(in the rows, 128 means zero)
Known rows, with every way that one mark hangs from another:
zoru[bakul[zatu[kosi]] dobes]: [183 141 114 205 174 104  82 148 158 153 125 139 151 152 178 129 110 172
 122 157  96 142  76 134 119 176 121 102  53 112  65 138 149  93 146 130
 199 110 119  61 128 157 133 104 145 110 152  71 151 118 155 144 166 163
 193 178 111 174 106 120  91 165  98 134 134  87  82]
bakul[zatu[kosi[moro]] zoru]: [136  92 166 156 131 138 119  75 166 138 130 120 134 133 142  94 148 162
  68 119 153 195 117 170 102 122 169 129  91 137  98 145 177 150 150 131
 180 131  90  83 145 159 103 120 133 187 131  74 104  87 151 150 128 124
 156 158 115 227 151  81 110 163  85 113  95 118 117]
dobes[zatu[kulu[kosi]]]: [102 146 116 153 125 153 108  93 120 113 157  70 103 115 165 136 124 132
 119 174 144 148 136 115 104  72 114 138 100 156 149 109  83 108 132 129
 160  99 122 144 153 150 102 137 120 139 133 123 158 173 127 135 135 101
 121 113 144 130 162 122 115 143 130 104 137 117  93]
moro[dobes fosov[kosi[zoru[bakul]] kulu]]: [119 115 118 157 125  84 141 106 113 120  89  60  84 134  97 131 149  88
 122 171 125 134 135 151 144 190  76 133 129 163 143 130 195  75 124 126
 104 153 124  96 178 131 119 181  69  99 137 129 161 135 182 134 164 140
 175 125 135  45 145 158 168 107 153 126 141 165 142]
moro[dobes[kosi zoru[bakul]] fosov[kulu]]: [136 121  66 186  95 124 128 146 155 101 123  43 114 168 138 145 128  81
  93 160 115 124 168 147 128 204 132 130 117 155 155 117 161  69 119 102
 102 120 136 127 153 160 113 152  89 103 151 144 144 144 159 127 187 141
 208 120 123 122 112 150 144 126 170 131 147 181 136]
kulu[fosov[kosi[moro] zoru[bakul dobes[zatu]]]]: [119 182  86 134 159  86 119  88  83 180 132 118 133 133 143 133 107 144
 126 187 133 167 130 101 139 118  54 128  94 127 140 118 146  64 163 115
 192 133 100  64 191 110 143 110 112 105 112 153 149 111 147 156 148 136
 129 160 129  60 175 172 127 105  77 135 131 109  74]
kulu[kosi[fosov[zoru[bakul dobes]] moro] zatu]: [119 161  45 136 154  88 130 102 103 194 112 118 121 109 165 158  88  86
 118 107 139 135 129 157 110 136 124 118  88 111 107 128 181  62 163 124
 224  96  92  82 242 149 138 145  76 178 104 160 107 136 113 170 143 111
 143  99 140 102 177 130 145  90 107 140 130  92 109]
fosov[zoru]: [108 130  95 118 133 106 139 134 109 146 137 126 145 122 115 144 113 119
 160 160 142 119 119 111 129 128  93 118  97 127 126 111 116 107 126 140
 146 127 120  84 121 124 129 142 121  98 125 139 128 131 139 138 127 125
 118 122 120 113 139 136 115 109 111 111 139 100 119]
bakul[zatu[kosi[fosov moro]]]: [116 103 121 151 135 129 108  52 151 166 120 106 102 138 156 110 123 133
  54 144 130 158 125 170 123 106 164 116 101 160 115 135 156 111 168 142
 186 136  83  77 171 150  89  92 143 181 119  63 120  84 148 168 143 143
 164 140 108 167 134  90 121 140 123 103 115 106 117]
zoru[dobes[kosi]]: [139 148 111 157 152 155 116 144 147 125 133 141 158 145 180 143 116 158
 137 146 105 139 119 117  95 130 137 103  90  94 106 123 129  84 133 111
 164 115 147 107 139 133 145 102 165  99 140 126 125 158 113 130 161 139
 143 168 118 144  96 122  91 113 119 142 125  99  99]
zoru[dobes[moro[fosov]]]: [145 139 112 157 136 123 112 166 145 113 135 140 132 141 167 136 130 147
 133 136 123 109 126 111 145 158 119 112  74 116 120 126 135  95 127 134
 104 141 159 124 140 117 127  89 157 116 136 118 137 153 117 118 162 162
 126 166 113 116 118 129 111 113 117 129  97 111  88]
kulu[kosi[fosov[zoru[bakul]] moro]]: [ 94 137  88 130 144  71 114  77 107 194 129 119 128 105 128 135  95 101
 105 129 123 148 134 154 106 124 100 102 110 146 135 123 160  71 164 131
 194  98  87  64 200 140 121 128  68 170  87 121 119 101 135 165 141 106
 118 109 127  85 181 136 155 106 112 147 134 108 101]
kosi[zoru]: [128 126 128 119 143 105 149 117 138 133 118 100 121 116 113 124 136 133
 156 148 112 121 129 119 127 112 120 109 133 138 145 113 116 118 158 138
 156 131 120 108 149 120 142 137 118 109 116 115 118 133 143 134 141 129
 127 109 124  76 119 117 125  98 123 142 134  91 122]
zoru[bakul]: [158 140 128 165 136  81 109 156 136 147 131 117 149 129 126 127 109 126
 138 124 110 126 115 132 131 168 113 125 118 113 112 127 140 109 130 127
 142 114 126 120 116 136 145 133 106 123 137 112 144 117 128 124 144 134
 162 130 133 140 128 139 135 153 129 149 145 127 121]
fosov[kulu[kosi[moro[dobes]]] zoru[bakul]]: [113 140  75 144 165  54 105 109 102 161 111 100 138 114  90 151 142  73
 136 163 131 168 105 141  98 187  69 123 101 144 125 112 180  63 148 121
 161  97 111  58 213 174 133 170  62  99 111 141 135 110 154 153 148 106
 139 119 150  67 193 173 169 109  90 140 160 116 123]
dobes[kosi moro[fosov] zoru[bakul]]: [150 135  69 175  87  83 134 201 184 108 176  55 139 164 173 134  90 117
 113 141 123  84 172 135 131 161 178 127  84 132 152 101  87  57 143 111
 103 100 145 121 100 149 158  93 116  96 159 123 110 157 113 105 195 143
 179 103 103 155 111 138 124 124 148 154 132 148  79]
bakul[zatu[kosi[moro[fosov] zoru[dobes]] kulu]]: [128 111 114 153 152 140 110  79 177 136 109  84 113 153 196 121 130 151
  98 185 130 146 116 145 119  91 160  77  45 161  90 114 108 109 155 160
 190 133  78  65 188 154  91 107 176 155 147  46 131 142 152 154 169 132
 164 146  99 169 122  72  83 129 127  96 123  69  91]
bakul[zatu[kosi]]: [131  99 119 152 141 139 107 102 156 134 132 114 111 142 154 120 136 152
  95 167 133 136 100 156 113 123 156 123  88 159 101 134 124 129 147 140
 164 118  93  76 128 161 111 116 148 135 139  79 125 107 149 146 130 148
 164 135 109 186 128 101 109 153 118 102 123 111 111]
bakul[zoru]: [137 123 176 139 122 129 140 125 137 119 136 136 149 116 111 116 138 149
 117  91 153 168 126 124 114 129 132 138 130 102 130 139 164 144 129 128
 136 131 139 127 118 126 126 138 104 150 129 130 118 105 137 125 116 119
 132 142 130 173 138 113 126 140 103 130 100 143 134]
bakul[zatu[kosi kulu]]: [121 114 124 155 146 161  94  91 162 127 134 101 122 146 181 131 130 155
  94 177 144 142  97 138 106  88 162 111  63 155  87 123  89 123 144 167
 169 109  92  80 138 168 106 111 165 138 161  70 130 117 147 142 137 128
 162 127 109 212 126  88  94 158 130  84 131  99 108]
zoru[bakul dobes[kosi[fosov] moro zatu]]: [158 168 105 224 141 102  95 140 153 149 170  86 159 128 184 140  83 149
 122 150  90 139 120 104 118 140 110 131  76  82 132 105 144  34 162 113
 175 111 183 134 140 132 140  73 132  92 141  99 156 146 104 131 199 171
 176 169 129 136 102 136 106 152 118 152 111  96  73]
fosov[kosi[moro] kulu[zatu] zoru[bakul]]: [126 174  83 129 144  32 166 129  77 173  86  79 120 126 108 135 106  57
 142 129 176 151 124 146 138 171  97 169 103 106  97 115 194  54 147 122
 170 143 116  66 203 154 159 183  70  85 153 170 132 144 142 159 133 106
 151 118 152  62 197 177 173  83  95 121 155 133 132]
zatu[kosi[moro zoru[bakul dobes]] kulu[fosov]]: [137 161  89 149 175 123  84  79 175 155 112 105 159 130 190 148 124 141
 108 171 115 167 114  93  97  46 118  64  58 127 112 106 101  89 179 171
 214  78  86  56 252 149 138  78 159 168 126  79 108 125 139 145 196  98
 163 137 130 118 107 109 108  96 112 139 130  38  73]
kosi[fosov]: [111 133 132 138 119 128 131  86 121 156 131 118 117 121 129 135 101 118
  97 115 123 135 136 121 136 100 123 122 146 117 154 130 152  99 153 149
 152 137 133 124 148 112 110 100 109 156 111 123 131 102 140 151 135 141
 142 123 114 109 113 119 137 121 146 121 108 133 141]
dobes[kosi moro[fosov] zoru]: [127 125  69 148  76 122 144 177 179  96 168  64 125 163 176 136 104 123
 101 140 140  83 182 129 131 134 196 130  97 144 164  99  78  68 145 115
  91 111 147 132 107 145 146  88 137  98 155 137 100 165 113 106 181 138
 153 105  96 144 110 128 114 104 147 137 121 148  87]
zatu[kosi[moro]]: [120 111  99 138 125 128 108  89 154 140 115 130 130 125 144 117 128 111
  86 122 140 145 140 161 104  89 154 106  98 141 114 130 142 135 135 124
 153 101 101 100 190 153 114 107 150 186 120  86 101 136 124 141 158 100
 141 142 141 142 128 120 131 114 125 135 126  95 107]
zatu[kulu]: [119 145 137 128 128 151 117 119 140 122 131 111 140 135 166 145 120 125
 126 143 145 133 123 104 122  85 140 114 104 126 111 112  88 117 123 160
 131 116 124 133 143 137 118 129 151 133 153 119 132 147 125 122 138 106
 128 120 131 160 123 108 112 137 145 104 136 115 121]
bakul[zatu zoru[dobes]]: [157 123 184 164 157 151 125 117 144 129 129 144 144 143 151 111 144 197
 113 122 136 184  93 126 127 158 139 123  97 112  92 145 185 133 147 124
 181 156 127  91 113 135 115 122 136 127 141 105 137  98 160 148 121 162
 151 179  96 210 136  93  85 168  75 113  93 126 114]
kulu[fosov[zoru[bakul[zatu] dobes[moro]]] kosi]: [122 154  56 134 198  89  78 132 110 172 158 145 139 118 149 167 139 168
 148 207 111 156  83  96  98 158  71 110  62 141 140 120 119  61 185 154
 196  73  93  25 186 146 169  91  92  98 101 148 124  69 138 145 135 150
 131 115 103  90 181 154 129 108  58 137 122  88  60]
fosov[kosi[moro zoru[bakul]]]: [130 143 140 119 139  44 157  88 117 172  93  93 115 123 118  97 110 119
 132 129 124 145 137 161 143 128 111 120 135 142 116 126 158  85 159 109
 168 146  95  84 168 124 153 156  98 116 124  96 125 133 150 146 153 107
 129 129 139  64 151 145 146 102 108 159 145 114 103]

Rows:
[129 123 128 164 160  68 127  26 137 194  79  50 106 124 104 115 138  86
  80 140  84 178 126 155 150 162 100 105 159 153 143 119 226  62 202 132
 197 166  99  92 242 145 104 129  79 143  92  74 135  68 175 185 184 150
 177 128 136  70 131 118 166 134 132 140 137 112 154]
kosi[fosov[kulu] moro[dobes] zoru[bakul[zatu]]]
[103 143 109 151 134 143 120  89 124 116 152  57 100 108 158 133 127 137
 133 181 136 145 134 111 105  64 108 132  98 162 153 100  76 108 147 131
 172 102 121 138 170 144 109 142 120 126 127 118 156 176 133 138 139 102
 121 102 140 106 160 119 111 129 129 112 138  98  89]
dobes[zatu[kulu[kosi[zoru]]]]
[161 146 100 163 119 108 119 121 165 142 130  78 129 170 173 114  99 135
  83 138 135 132 146 139 146 134 170 105  95 159  98 115  98 102 162 120
 182 109  90  90 136 173 124 116 134 137 161  83 124 131 165 149 164 121
 187 121 112 179 118 120 104 152 122 126 156 129  90]
dobes[zoru[bakul[zatu[kosi[moro] kulu]]]]
[115 105 119 150 152 112 126  46 152 163 105  79  96 130 136 111 142 122
  79 158 128 159 117 154 116 100 153 109 112 156 130 125 157  96 196 155
 198 139  91  57 202 156  97 100 128 152 117  59 118  84 164 178 149 143
 169 131 105 119 133  93 131 116 116 109 114  95 125]
bakul[zatu[kosi[fosov[kulu] moro zoru]]]
[115 120 119 132 111 102 136 115 134 123 102  94 109 141 121 109 141  79
  92 117 144 144 165 158 145 151 137 128 129 145 142 126 174 119 126 121
 101 161 110 137 193 129  89 127 120 170 118 116 135 137 127 141 142 120
 130 147 119  86 166 125 155 109 135 124 117 150 138]
kosi[moro[fosov[kulu]]]
[119 115 103 133 136 105 133 141 175 122 153  81 148 114 149 136 135 134
 151 158 109 114 131 122  94 105 159 128 106 121 152  94 101  70 169 132
 128 103 149 112 143 138 174 100 142  78 127 106  85 136  92 111 179 133
 121 105 129 129 110 117 122  94 123 152 122  80  99]
dobes[kosi[zoru] moro]
[131 124  84 156 113 103 126 171 155  95 137  87 107 127 144 145 151  84
 110 127 162 100 134 132 127 145 153 153  81 126 144 120 138  94 133 156
  77 116 155 134 174 146 130 114 115 134 147 136 120 143 107 115 151 143
 148 109 127 116 143 132 157  99 134 110  97 131 122]
dobes[moro[fosov[kulu[zatu[kosi]]]]]
[120 169 119 154 139 103 111 100 128 125 170  45 118 112 160 135 129 143
 131 190 138 144 134  77 137  70  93 156 100 142 166  92  78  74 171 149
 142 116 145 139 165 131 150  96 126  93 139 116 148 140 118 120 167 133
 128 112 146  97 152 143 133 137 113 122 119 106  69]
dobes[moro zatu[kulu[fosov[kosi[zoru[bakul]]]]]]
[ 93 132  98 111 171 141  97  67 122 159 134 105 113 134 170 143 137 149
 107 200 139 175 106 125 110 106 126 111  80 172 120 115 103  99 173 158
 189 113  58  62 186 157 113 118 135 144 120 114 123  87 137 156 123 121
 124 109 105 158 185 105 119 137  98  92 136 102  96]
bakul[zatu[kulu[fosov[zoru] kosi[moro]]]]
[102 126 129 118 131  89 158  47 134 184  97  87 115 113 117 110 108 105
 100 113 107 144 157 141 143  76 129  92 161 137 161 115 166  94 189 137
 186 161 100 108 216 108 109 105 115 176  81  91 109 106 138 173 164 127
 124 119 127  59 122 102 140  88 137 143 114  91 137]
kosi[fosov moro zoru]
[ 94 157  92  92 149 108 138  96  83 161 132 132 117 123 118 150 124 141
 139 184 149 149 121  94 127 100  70 131 115 137 158 122 119  84 157 148
 161 123  98  56 161 109 156 122 104  98 113 179 126  87 150 139 111 129
 119 115 112  64 165 163 139  84  96 111 128 126 102]
kulu[fosov[kosi zoru]]
[118 105  56 186  70 162 126  93 149  91 137  50  74 156 149 125 122 106
  68 173 137 106 187 151 149 127 124 129 103 207 169 125 126 115 111  90
 118 126 116 150 147 141  70 141 116 154 137 121 155 184 168 131 178 140
 188 128 137 134 114 136 119 138 169 108 134 165 103]
moro[dobes[zatu[kosi] zoru] fosov]
[104 137  60 141 151 140  72  52 153 159 125 104 156 128 168 161 125 105
  87 187 141 174 120 108  96  69 102  87  58 146 117 104 111  96 142 164
 176  69  72  70 236 160 116 112 144 175 124 100 108 104 135 143 183  90
 159 126 154 168 129 126 128 124 131 110 146  76  95]
zatu[kosi[moro[dobes]] kulu[fosov[zoru[bakul]]]]
[163 159 123 211 169 110 103 137 153 162 127 104 155 155 178 142  98 150
 119 156  88 161  86 123 113 178 126 108  86  87  96 124 174  41 169 132
 203 126 140  68 142 152 135  90 129  84 154  95 155  99 144 155 174 177
 207 171  92 152 102 117 103 154 113 135 126 110 112]
zoru[bakul[zatu] dobes[kosi[fosov[kulu]]]]
[ 87 133 106 118 118  97 143  56 113 190 117 115 130 119 122 125  86  92
  95 120 138 141 154 137 146  97 113 105 125 128 141 114 166  86 160 135
 176 155  99  99 190 110  97 108 114 169  90 119 120 103 135 172 147 121
 120 134 123  94 144 121 139 104 131 121 123 109 133]
kosi[fosov[zoru] moro]
[132 156  80 172  91 147 112 119 164  88 175  42 111 142 189 130 114 131
  84 162 170 106 170  92 135  48 166 143  77 166 152  87  29  91 160 128
 140  88 156 151 143 172 116  85 159 118 169 100 127 189 135 124 176 113
 155 109 136 158 112 133  98 134 128 106 128 117  54]
dobes[moro zatu[kosi kulu] zoru]
[134 126 154 160 122 148 135 127 161 122 132 133 164 138 158 121 125 154
 105 101 138 172 142 135 101 137 146 112  91  88 116 130 187 113 123 111
 152 140 140 117 152 122 120 116 135 156 130 124 120 137 120 125 154 125
 140 181 114 179 130 100  99 125 102 143  94 124 113]
bakul[zoru[dobes[kosi[moro[fosov]]]]]
[170 146 108 156 119  94 136 150 142 140 132  85 119 167 146 114 101 146
 109 136 117 115 139 135 155 169 156 124 122 153 114 123 112 106 158 108
 169 129 106  98  92 154 138 127 113 103 157 114 137 117 172 141 141 146
 183 114 102 159 118 136 111 159 115 135 153 152 104]
dobes[zoru[bakul[zatu]]]
[137 107 110 166 160 116 115 119 168 116 122  93 103 140 155 125 163 151
 117 183 124 128  97 136 117 142 144 108  65 155 116 122 131  95 170 159
 154 131 120  56 160 156 117 103 145 103 139  71 131 118 163 149 159 166
 172 142  94 122 123 102 110 112 105 106 107  89  99]
bakul[zatu[kosi[zoru[dobes[moro[fosov[kulu]]]]]]]
[144 130 126 181 143 101  89  87 165 170 131  90 133 141 177 124  95 127
  84 146 120 155 105 150 123 123 141 104  78 132  92 122 134  94 157 158
 192 112  85  83 156 162 109 107 127 168 147  52 141  96 143 150 165 130
 191 137 121 190 127  99 119 169 136 117 136  98 110]
zoru[bakul[zatu[kosi[fosov moro] kulu]]]
[138  93 170 160 137 143 121  95 164 123 141 121 130 129 140 109 149 173
  86 131 152 177 104 152  92 123 160 131  88 131 101 145 160 146 148 143
 175 120 107  76 116 157 111 125 123 157 140  86 114  82 160 141 118 140
 168 147 105 230 137  85 102 161  93 104  90 125 118]
bakul[zatu[kosi] zoru]
[133 149 139 162 149  61 146 105 129 166 109  65 122 109  96 135 117  98
 133 131 101 137 119 103 127 123  93 113 157 112 163 110 172  62 194 164
 182 131 145  84 181 127 136 115  64 105 112 108 142  89 169 164 158 147
 174 101 112  33 112 131 160  99 134 143 123 105 152]
kosi[fosov[kulu] zoru[bakul]]
[130 129 105 132 164  75 119 133 130 151 130 110 120 101 117 137 131 134
 155 152 101 132 110 141  90 141 106 108 113 154 133 120 122  94 163 131
 182  76  99  72 170 145 160 151  71 118 104 116 122 121 144 137 140 110
 132  89 127  75 159 135 142 103 104 165 145  93  95]
kulu[kosi[zoru[bakul]]]
[126 119  96 186 129 145  92  72 150 120 132  55 118 118 147 140 131 120
 109 187 113 151 124 126 115 101  93 122  92 162 131 110 119 104 128 123
 162  97 122 133 179 157 106 150 126 131 135  84 151 157 152 134 186 119
 177 127 177 153 106 125 115 158 149 122 154  95 108]
moro[dobes[zatu[kosi[zoru[bakul]] kulu]]]
[122 134  73 133  79 132 156 132 168 121 132  70 122 175 171 115  96 108
  84 129 134 116 204 161 129 123 198 110 118 152 151 109 108  93 143  87
 137 125 102 121 147 142 120 112 138 145 136 131 104 163 123 132 174 112
 154 122 103 141 119 119 107 102 148 141 141 146  98]
dobes[kosi[moro[fosov]] zoru]
[112 108  90 169 136 137 106  78 141 165 131  89 137 132 142 150 104 119
 106 179  93 154 114 149 110 163 106 119 106 140 126 119 169  63 140 119
 168 119 109  91 142 146 119 139 108 110 124 111 129  97 146 149 175 153
 181 126 137 179 112 121 119 162 153 121 149 119 138]
moro[dobes[kosi[fosov[zoru[bakul[zatu]]]]]]
[145 118 116 193 150  89  89  83 148 168 109  88 123 137 134 122 128 109
  74 148 106 167 103 164 122 171 122 123 108 142 107 134 192  90 158 132
 178 123 101  87 179 171 107 122 107 148 131  66 139  73 162 161 169 150
 200 143 131 160 132 126 149 167 126 127 136 124 130]
zoru[bakul[zatu[kosi[fosov[kulu] moro[dobes]]]]]
[115 119 107 145 125  90 115 161 137 101 144  97 102 121 124 140 159 103
 121 144 146 117 129 129 121 164 129 145  98 141 160 119 133  88 138 148
  68 117 151 124 161 143 129 110  99 120 129 136 130 128 119 115 142 136
 116 112 118  81 167 142 167  99 123 123 103 143 106]
dobes[moro[fosov[kulu[kosi]]]]
[143 151  55 164 147  67 135 169 120 144 118  85 144 119 115 166 119  66
 159 147 153 125  98 119 100 161 104 148  68  96 111 110 157  76 140 153
 167  90 139  63 182 168 152 161  83  89 149 159 128 140 139 146 140 122
 188  98 141 107 151 154 151  93 111 108 141 103 139]
fosov[kulu[zatu[kosi]] zoru[bakul]]
[127 122  97 122 114 134 123  70 133 144  94 106 117 149 132 111 131  99
  73 115 126 152 173 154 159 147 141 116 155 167 123 127 159 125 137  78
 133 146  96 148 185 149 106 139 135 163 118 123 104 134 144 147 167 108
 130 140 155 142 130 139 136 136 131 147 151 145 121]
kosi[moro[dobes[zoru]]]
[145 100 157 177 142 145 116  98 172 132 123 133 136 148 169 101 143 177
  73 129 145 184 114 158 112 138 158 105  58 131  85 149 190 134 143 126
 187 144  98  76 155 145  88 108 146 186 137  72 124 110 155 148 144 141
 166 193  97 215 143  80  91 150  85 106  83 110  97]
bakul[zatu[kosi[moro[fosov]]] zoru[dobes]]
[113 163  99 153 151 126 102  90 123 133 161  55 112 110 159 146 127 143
 135 193 124 156 127  93 102  69  90 129 101 158 170 102  83  94 166 144
 184  86 107 123 190 139 127 120 104 133 117 127 157 142 134 133 147 116
 142 100 137  90 161 130 126 133 117 123 135 100  81]
dobes[zatu[kulu[fosov kosi[zoru[bakul]]]]]
[142 161  66 151 169  79 132 131 125 174 119 102 115  96 168 164 108 116
 142 122 109 110 106 132 102 131 120 121  98 104 126 125 155  51 189 141
 213  82 125  77 227 144 170 133  68 138 113 146 102 137 120 157 155 131
 156  75 137  80 143 124 147  83 108 162 117  78 100]
kulu[kosi[fosov zoru[bakul dobes[moro]]] zatu]
[112 153  76 124 185 120 101 101 114 140 150 115 108  99 148 153 168 169
 140 194 101 157 120  87  90  89  79 112 105 159 186 115 107  80 201 137
 191  81 117  78 227 130 162  87 106 116  86 153 118 107 131 142 144 136
 110 108 119  40 167 144 134  76  69 150 112  83  61]
kulu[fosov kosi[zoru[dobes[moro zatu]]]]
[137 140 129 167 155  87  94  93 144 178 130  93 127 139 167 125 100 132
  96 142 112 159 104 152 121 147 137 113  99 140  96 127 144  85 164 152
 191 118  83  84 158 158 116 122 106 159 135  78 145  92 141 157 148 129
 163 122 117 167 156 107 128 173 124 124 140 114 108]
zoru[bakul[zatu[kulu[kosi[fosov moro]]]]]
[114  94  67 186 126 101 113 128 144 126 131  53 128 149 123 155 133  88
 124 207 117 138 124 152 113 219  95 125  73 152 140 114 177  57 115 125
 119 131 115  76 148 152 103 163  93  85 140 129 159 124 152 137 173 159
 196 131 121 134 143 135 137 138 154 102 146 142 143]
moro[dobes[kosi] fosov[kulu zoru[bakul[zatu]]]]
[113 121 133 131 161 146 100  97 135 134 135 100 109 136 171 135 138 158
 111 176 136 156  96 140 107 120 150 120  85 165 101 123  95 111 149 155
 169 114  84  86 140 165 110 137 135 129 147  94 134 113 141 142 119 123
 135 113 105 178 161  97 110 160 116  93 137 118 107]
bakul[zatu[kulu[kosi]]]
